Each row comes from the steps of one walk. Every step used is in the known rows, and no mark comes twice. Write the walk behind each row, first mark first.
In the rows, zero is written as 128.
Known rows:
nopo supu vukun gosuz: [157 132 142 131 136 130 115  98 136 142 130 113 109 138 126 118 124 152
 146 101 143 114 107 129 122 131  96 136 142 141 166  99  92 131 153  80
  97 170 161 151 109 153 159  87 145 197]
supu nopo: [129 150 124 128  99 115 116 119 144 148 130 100 136 121 142  95 119 154
 122 115 128 124 142 123 127 116 122 157 149 153 128 113 100 130 147 119
 132 137 162 129 150 126 132 113 129 136]
gosuz tode: [153 157 120 112 116 141 125 131 139 156 122 122 133  97 127 100 124 134
 154 141 112 122 129 115 129 114 111 144 135 134 150 112 135 136 113 125
 130 125 161 124 119 124 154 142 124 124]
nopo voku fose mepal vivu: [118 212 111  90 104 134  96 150 129 106 109 108 103 130 103  86  79 129
 157  92 112 121 100 130 169 114 124 129 101 158 167  75  78 131 152 146
 136 161 132 123 160 175 145 154 163 132]
vukun gosuz: [146 148 131 128 125 146 130 123 130 157 133 112 106 123 125 108 135 151
 135 116 137 114 140 123 118 119 108 124 143 139 164 105 114 124 119 106
 114 130 150 142 121 139 154 124 138 144]
bininit fitan: [147 164 112 131  99 141 131 106 111 153 104 109 127 119 129 101 128 135
 112 112 135 139 131 127 132  93 124 132 112 141 141 119 128 123 121 124
 138 140 154 128 139 134 131 134 136 147]
vivu mepal fitan gosuz: [141 181 149 136  89 138 151 109 101 144  99 121  97 132 108  87 108 109
 117 119 179 133 137 132 153 107 161 120 107 151 170 108  97 122 150 116
 142 147 132 121 158 190 119 106 128 148]
bininit fitan gosuz: [138 162 118 139  90 137 141 103 108 142 100 121 103 121 127  93 126 122
 106 115 149 143 146 129 149  88 127 114 111 140 168 112 111 129 138 122
 149 141 152 130 145 154 139 123 127 158]
nopo supu vukun gosuz dugo: [152 146 142 141 137 143 115 106 137 160 127  97 104 121 136 121 121 163
 137 111 147 138  98 109 139 122 100 130 153 132 178  90  81 122 151  83
 100 136 161 163  94 154 166  71 128 178]
bininit fitan supu nopo voku kudek: [123 177 136 142  59 100 134 102 121  92 106  90 131 125 134  83 121 128
  85  77 154 147 126 139 154 124 114 166  83 138 132  93  99 149 181 117
 106 128 172  86 139 115 116 147 154 150]
lupuf nopo supu: [142 155 169 114 129 132 116  87 135 147 143 116 117 131 142 124  98 171
 119 138 142 122 129 148 129 140 130 120 123 136 140  80  90 137 164 124
 106 174 118 150 122 138 148 128 139 148]
mepal fitan: [144 166 126 117 112 135 153 107 106 161 128 113 129 135 117 110 105 132
 127 112 130 120 116 141 149 100 146 139 117 139 151 122 117 114 126 107
 133 136 142 117 133 143 132 137 128 143]
nopo bininit fitan: [163 165 111 139 125 143 126 112 103 148 103 115 118 121 136 103 132 145
 109 121 126 143 122 161 138  88 128 143 118 143 157 127 109 147 140 121
 140 126 152 120 140 141 136 140 128 155]
gosuz dugo: [139 172 122 132 120 149 129 120 134 174 125  95 122 108 143 116 115 155
 123 138 139 137 123 117 144 106 125 127 143 125 159 105 108 117 131 137
 138 110 142 129 113 123 148 110 118 119]
voku fose mepal fitan gosuz vukun: [151 185 100 101  86 126 145 126  90  93  85 118 105 131  98  65  90 113
 141 112 122 126 146 125 152  67 155 121 111 178 176 119  71 127 158  71
 184 158 167 146 140 203 148 107 145 157]
lupuf nopo: [151 169 160 130 123 141 119  95 133 151 148 108 136 124 139  98 107 166
 117 148 143 116 135 138 126 123 126 129 130 145 135  96 115 133 139 140
 127 146 134 153 119 123 151 127 128 124]
voku fose mepal fitan: [134 190 111  94 106 138 134 124 109 123  92 103 108 136  93  91  88 136
 143  96 113 117 115 122 157  86 155 135  97 166 153 112  95 124 138 115
 166 160 147 150 161 178 125 135 148 141]
bininit fitan voku: [141 186 131 125  97 148 157 119 107 140 105 106 126 115 133 107 125 118
 118 107 161 140 144 133 140 105 120 138  87 162 153  95 123 139 135 125
 135 132 161 117 147 133 131 124 140 149]
bininit fitan voku nopo supu vukun gosuz tode: [177 178 143 125  66 124 137 146 104 100  86 111 150  95 109  80 145 125
 146  97 144 146 130  95 143 136 100 143  93 162 185  66 103 167 164  53
  94 157 192 174 119 138 145 103 127 184]
lafetaz mepal fitan supu nopo bininit: [123 178 111 132 122 134 149 113 127 131 120 121 102 140 128 114 107 168
 124  86 124 143 131 146 162 118 174 168 121 145 141  89  74 142 189  96
 151 122 154 127 163 175 132 145 128 145]
fitan voku nopo: [143 196 138 108  79 132 143 141 123 110 128 101 145 122 133  94 123 134
 126 130 158 117 152 132 150 147 134 135 112 149 165  66 107 156 171 113
 123 147 151 126 135 113 125 121 122 130]
fose mepal fitan voku kudek: [127 183 136  89  83 134 151 104  95 104  99  87 103 124 111 101  92  96
 125 107 163 123 128 145 163 108 153 143  67 167 150  84 115 133 151 116
 141 130 166 114 138 134 102 151 156 143]
vukun gosuz tode: [159 149 126 119 125 147 128 147 133 159 121 112 121  95 119  98 146 145
 151 129 113 122 136 108 120 115  99 134 136 135 169 105 127 132 102 100
 114 115 169 146 111 138 168 136 131 128]
voku fitan: [145 183 118 106  99 107 110 100 115 161 140 116 126 128 133 106 129 155
 126 127 134  94 127 115 140 107 115 129 124 132 145 101 122 129 157 113
 138 143 144 148 131 135 138 111 129 132]
lupuf nopo voku: [154 191 170 132 108 125 114 103 129 139 152  96 139 123 129  90 107 160
 113 139 163 115 127 155 139 134 118 137 107 149 150  83 103 144 142 137
 113 147 135 120 110 126 149 133 142 129]
lafetaz mepal fitan: [143 168 112 115 107 132 141 100 120 161 119 114 110 133 119 122 121 137
 143 107 132 126 123 126 153 113 171 152 112 130 142 106 118 104 123 108
 154 138 134 129 146 175 125 138 139 129]
tode gosuz dugo bininit fitan voku: [164 170 129 126  86 179 143 106 108 184 106  95  93 117 123 102 141 141
 119 152 142 154 150 106 159  84 112 119  82 139 191  86 107 104 154 128
 146  85 149 148 122 129 156 106 150 151]
dugo gosuz tode: [146 132 115 115 112 127 122 128 150 148 140 113 127 115 124  78 139 124
 156 138 114 112 122 103 153 128 111 140 144 145 170 108 113 134 123 103
 134 115 152 133 112 121 162 127 122 136]
lupuf nopo voku fose mepal fitan gosuz: [133 229 164 116  79 120 130 122 103  89 105 100  99 132  85  60  76 139
 118 112 159 124 134 140 182 100 157 116  70 184 178  78  58 146 167 118
 162 166 145 152 144 195 145 135 150 142]
vivu mepal: [149 171 141 127 112 151 117 116 128 150 105 110 114 122 126  99 120 137
 129 131 165 122 131 123 120 127 133 138 129 140 139 110 116 127 142 138
 127 152 134 124 152 155 122 105 143 134]
lafetaz mepal fitan voku nopo supu vukun: [153 190 137 109  74 106 144 100 112 101 110 108 139 136 117 115 110 130
 152  93 160 124 116 128 173 154 166 161  87 151 159  55  84 142 194  63
 124 184 153 147 147 169 115  97 130 177]
tode gosuz fitan voku: [141 174 160  82 111 121 163 109 100 163 155  98 101 160 147 119 115 151
 114 119 140 117 160 137 138 113  99 130 112 157 179  72 116 108 159 113
 137 114 160 130 128 141 161 113 135 158]
nopo voku fose mepal: [133 204 121 102 103 125 106 140 131 100  99  92 105 127 101  87 103 142
 144 103 134 105 123 130 149 119 117 136  98 163 162  96  85 146 149 137
 150 165 153 121 146 164 135 133 171 146]
lupuf nopo bininit fitan: [169 181 148 144 123 150 118  98 105 141 120 112 132 117 139  89 122 169
  90 143 130 145 128 165 130  92 133 136 115 153 143 110 104 156 150 127
 136 131 138 152 130 134 144 142 129 142]
supu nopo voku fose mepal fitan bininit: [120 236 127 103  86 113 141 139 109  76  85 108 120 136  94  76  81 143
 125  77 119 121 130 131 172 107 156 172  90 188 151 107  53 155 172 104
 171 128 163 138 177 174 121 131 151 166]
nopo bininit fitan mepal lafetaz: [142 183  94 149 120 124 130 123 100 104  84 117 117 119  97 103 107 139
 125 124 123 152 126 145 138  77 155 138 114 167 157 108 119 121 135 127
 164 136 168 131 146 143 148 132 136 132]
nopo supu vukun gosuz fitan mepal fose: [149 148 160 112 124 122 170 108  90 103 145 126  81 137  96 121 102 179
 125  98 103 138 123 153 131  92 127 124 127 172 173 111  96 111 138  85
 138 160 178 175 142 204 157  79 137 192]
gosuz dugo bininit: [163 156 113 145 118 184 113 108 138 180 133 103 108 113 127 104 125 152
 130 175 121 134 126 124 147  94 129 128 132 123 176 117 105 126 136 145
 150  98 144 134 114 122 153 102 128 122]
gosuz dugo bininit fitan mepal: [147 163 110 164  83 196 128 112 110 152  98 108  93  98  87 101 120 145
 115 169 123 173 141 107 149  62 150 108 103 144 171 124 126 120 120 145
 181 100 151 152 142 151 140 107 137 117]

Write each row's walk:
[156 175 143 113 111 146 150 127 116 129 102 122 110 112 118 101 114 146
 126 124 140 120 126 137 127 110 149 141 115 150 136 120 107 117 127 150
 135 153 139 120 159 172 117 107 138 139] : vivu mepal fose
[156 164 162 114 132 124 157 110 105 134 158 101 109 152 142 115 114 150
 128  90 153 125 126 152 129 128  85 144 119 174 193  71  86 146 174  71
 106 147 190 151 122 169 164  69 136 205] : nopo supu vukun gosuz fitan voku
[120 162 128 135 139 147 133 119 147 126 133 118 112 138 150 108 109 172
 112 107 125 135 136 157 141 124 125 153 148 146 151  98  77 163 197 121
 128 122 159 115 142 131 150 129 129 151] : fitan supu nopo bininit
[100 163 122 114 115 159 123 121 131 134 141 131  97 126 104 122  80 139
 140 123 116 143 124 129 148 107 144 103 134 139 155  86 128 102 130 149
 141 138 122 137 157 158 149 142 135 110] : fitan mepal vivu
[141 165 131 142 130 157 132 131 129 177 128  94 108 107 129 110 139 163
 127 130 140 140 128 107 134 108 113 120 146 128 178  95 102 116 117 106
 124  95 150 147 107 140 162 110 127 125] : vukun gosuz dugo
[179 129 112  95 107 121 121 101 115 161 130 109 122 140 141 104 118 147
 136 137 121 108 147 119 111 111 106 126 154 138 155 112 116  89 143  83
 127 138 146 127  88 132 168 109 154 163] : tode gosuz vukun
[136 177  94 107 120 122  93 117 121 119  89  99 116 132 113  98  91 132
 164 124 131 108 125 106 130 108 142 141 127 166 151  85 114 107 134 135
 154 161 173 134 131 134 144 126 145 133] : fose mepal lafetaz
[128 159 148 131 116 143 152 127 100 135 152 107  85 133 105 113 118 166
 116 123 125 134 161 132 116  89 126 110 136 164 175 100 123 122 113 108
 152 120 168 163 138 177 163 113 133 133] : vukun gosuz fitan mepal
[176 144 117 133  86 170 113  94 114 200 101  99  91 120 118 102 140 151
 118 160 115 152 140  94 151  71 115 118 112 125 179 118 116  89 134 128
 152  92 139 152 115 130 154 115 141 148] : tode gosuz dugo bininit fitan
[136 161 136 129  69  76 111 109 144 111 129  79 139 121 136  83 126 131
 102 111 148 119 127 147 148 136 114 170 112 140 129 105  94 140 160 118
 105 127 163  86 130 104 115 133 154 142] : supu nopo voku kudek
[138 166 148 113 116 137 182 140  85 116 149 124  79 125  92 111 117 177
 114 113  96 138 152 148 124  76 145 113 123 172 172 114 120 107 102 114
 158 119 173 164 153 193 156 121 130 139] : vukun gosuz fitan mepal fose
[166 157 101 158  86 108 125 116  97 110  89 114 134 112 146  62 132 136
  93 122 125 160 161 152 131  71 128 147 141 176 163 132  67 150 171  67
 160 120 187 130 142 165 149  96 124 174] : supu nopo bininit fitan gosuz vukun
[135 176 120 105 105 152 125 111  99 146  98 102 102 124  99 106  89 129
 139 111 132 116 119 123 145  94 156 132 110 159 149 114 110 118 128 113
 158 148 157 138 139 160 122 146 140 144] : fose mepal fitan
[130 162 122 139  91 152 143 113 111 128  99 117 107 110  98 110 115 139
 115 119 141 151 141 118 132  85 141 117 110 155 143 120 139 116 113 128
 163 144 150 139 155 153 132 130 140 134] : bininit fitan mepal
[121 149 133 132 129 118 147 110 129 123 173 107 104 170 153  71 114 175
  90 101 111 128 133 159 160 116 112 149 154 166 182  90  60 169 210  88
 148 102 171 132 143 145 167 106 110 170] : dugo gosuz fitan supu nopo bininit
[161 135 129 174 101 189 112  98 111 140 101 112  79 109  81 109 128 159
 131 142 132 170 121 105 145  74 126 114 112 150 191 109  96 121 141  94
 146 122 166 190 122 172 157  68 150 174] : nopo supu vukun gosuz dugo bininit fitan mepal
[123 210 155 144  79 131 152 131 114 124 104 100 121 137 105  87  94 135
 109  80 181 132 120 131 155 134 146 159  92 165 147  89  79 143 182 107
 112 142 149  93 158 175 117 118 143 150] : vivu mepal fitan supu nopo voku
[151 185 115 134 117 118 113 117 128 135  92 103 133 131 120  94 108 129
 147 131 158 117 121 113 118 122 140 152 129 153 142  92 117 109 140 137
 128 157 152 117 144 143 139  99 136 127] : vivu mepal lafetaz
[193 137  91 152  75 162 125  97  96 133  99 127 114 124 115  62 136 112
 122 164 125 142 160 139 129  62 127 117 111 151 187 140 104 139 146  90
 174 125 169 128 123 156 154  92 140 166] : dugo bininit fitan gosuz vukun
[137 150 130 128 128 133 153  78 125 128 179 112 115 182 146  74 102 148
 114 101 130 111 105 133 154 126  94 145 147 156 190 103 105 149 186  94
 136 136 178 138 111 142 177  76 111 183] : dugo gosuz fitan supu vukun
[153 158 141 119 123 132 145 118 104 165 160 104 106 141 135 103 134 164
 112 114 121 120 146 138 117  96 107 128 139 152 177 106 114 131 123  97
 132 113 170 144 127 159 160 116 128 146] : vukun gosuz fitan
[129 211 133 117 101 115 132 112 110 132 149 120 115 145 120 112 119 155
 121  96 161  88 119 131 161 136 102 127  97 127 167  71 105 148 196 111
 116 145 142 111 113 140 158 126 141 141] : nopo voku fitan supu
[163 147 110 153  84 168 127  94 112 146 107 129  93 129 114  78 137 119
 116 151 131 142 155 133 150  72 130 113  99 141 188 128 107 139 144 133
 165 129 152 133 147 154 142 114 137 159] : dugo bininit fitan gosuz
[150 190 117 137  91 156 142 122 102 104  97 121 130 129 129  96 121 152
  97 111 129 144 130 152 152 116 140 131 116 129 167  90 103 175 195 109
 131 143 145 129 135 127 137 152 115 147] : voku nopo bininit fitan supu
[143 156 121 137 130 121 112 123 141 141 128 108 130 123 145  97 124 162
 114 125 118 127 133 157 135 109 125 163 153 156 139 116  81 151 165 118
 135 126 162 124 150 133 139 116 129 147] : supu nopo bininit
[133 170 124 125  91 146 172 123  96 105  97 131 102 103  85 111 109 148
 114 110 112 150 137 138 140  72 158 121  94 158 140 129 130 104 101 138
 170 146 154 143 163 169 123 131 141 140] : bininit fitan mepal fose
[154 168 106 113  84 138 137 111  80 114  86 109 104 125 103  78  83 107
 136 124 144 128 145 129 144  77 158 116 117 175 178 114  91 119 143  72
 174 145 170 133 119 186 142 113 140 164] : fose mepal fitan gosuz vukun
[140 198 148 150  93 153 151 116 102 164  89 105  95 107 119  89 106 124
 108 130 184 159 130 108 166  95 166 114 117 139 176 103  84 108 145 118
 147 109 137 131 146 188 130  90 113 130] : vivu mepal fitan gosuz dugo
[164 169 133 121  59 158 132 116 106 111 103 111 126 125 108  97 133 124
 127 135 138 135 154 141 160 119 137 121  73 147 180  71  87 171 195 104
 129 157 141 141 151 131 117 118 145 166] : dugo bininit fitan voku nopo supu
[126 216 121  84 117 151 158 117  99  95  85 133 107 143  98 102  81 138
 140  94 107 117 128 129 160  93 167 145 106 169 160 123  87 141 154 114
 182 132 143 157 166 171 130 138 139 154] : voku fose mepal fitan bininit
[167 148 120 157 121 191 118 121 134 182 133 102  90 110 115  99 147 162
 135 160 122 135 140 114 135  94 114 120 135 126 191 108  98 125 124 121
 138  82 151 154 107 137 166  99 138 126] : vukun gosuz dugo bininit
[113 202 114 113 120 144 145 135 117  93  94 111  99 145 104  90  80 161
 126  76 104 134 122 145 168  93 154 155 109 177 154  98  52 164 207 103
 163 144 163 148 175 181 134 141 139 154] : voku fose mepal fitan supu nopo bininit
[151 157 146 101 124 130 147  75 108 156 161 116 103 179 150 113  94 167
 115 101 124 114 124 125 132 119  86 137 142 139 174  97 124 108 185 108
 128 144 174 143 104 142 176  91 127 187] : tode gosuz fitan supu vukun
[139 252 164 100 104 135 149 117  98  76  98 114 120 141  91  78  72 154
 122 111 135 117 122 147 171 109 165 146  75 184 159  95  71 163 162 119
 164 139 133 158 149 175 138 145 152 148] : lupuf nopo voku fose mepal fitan bininit
[140 188 159  91  85 109 152 125  95 115 146 100 132 145 141 114 109 150
 109 114 139 124 151 154 153 139 132 125 107 153 176  48  85 162 198  91
 124 157 153 131 142 146 132 112 117 157] : gosuz fitan voku nopo supu
[184 185 119 149  92 155 135 143 103  94  95 125 146 109 111  63 143 153
 128 106 114 149 115 114 138 119 104 150 123 142 189  98 111 188 173  69
 116 129 199 169 107 132 163 126 107 167] : voku nopo bininit fitan supu vukun gosuz tode
[118 209 122 136  79 114 149 137 127  96 107 104 132 139 117  76 117 152
 105  59 135 141 127 128 154 111 112 159  85 161 148  97  72 159 184 112
 127 152 164 113 166 154 142 127 151 157] : bininit fitan supu nopo voku fose
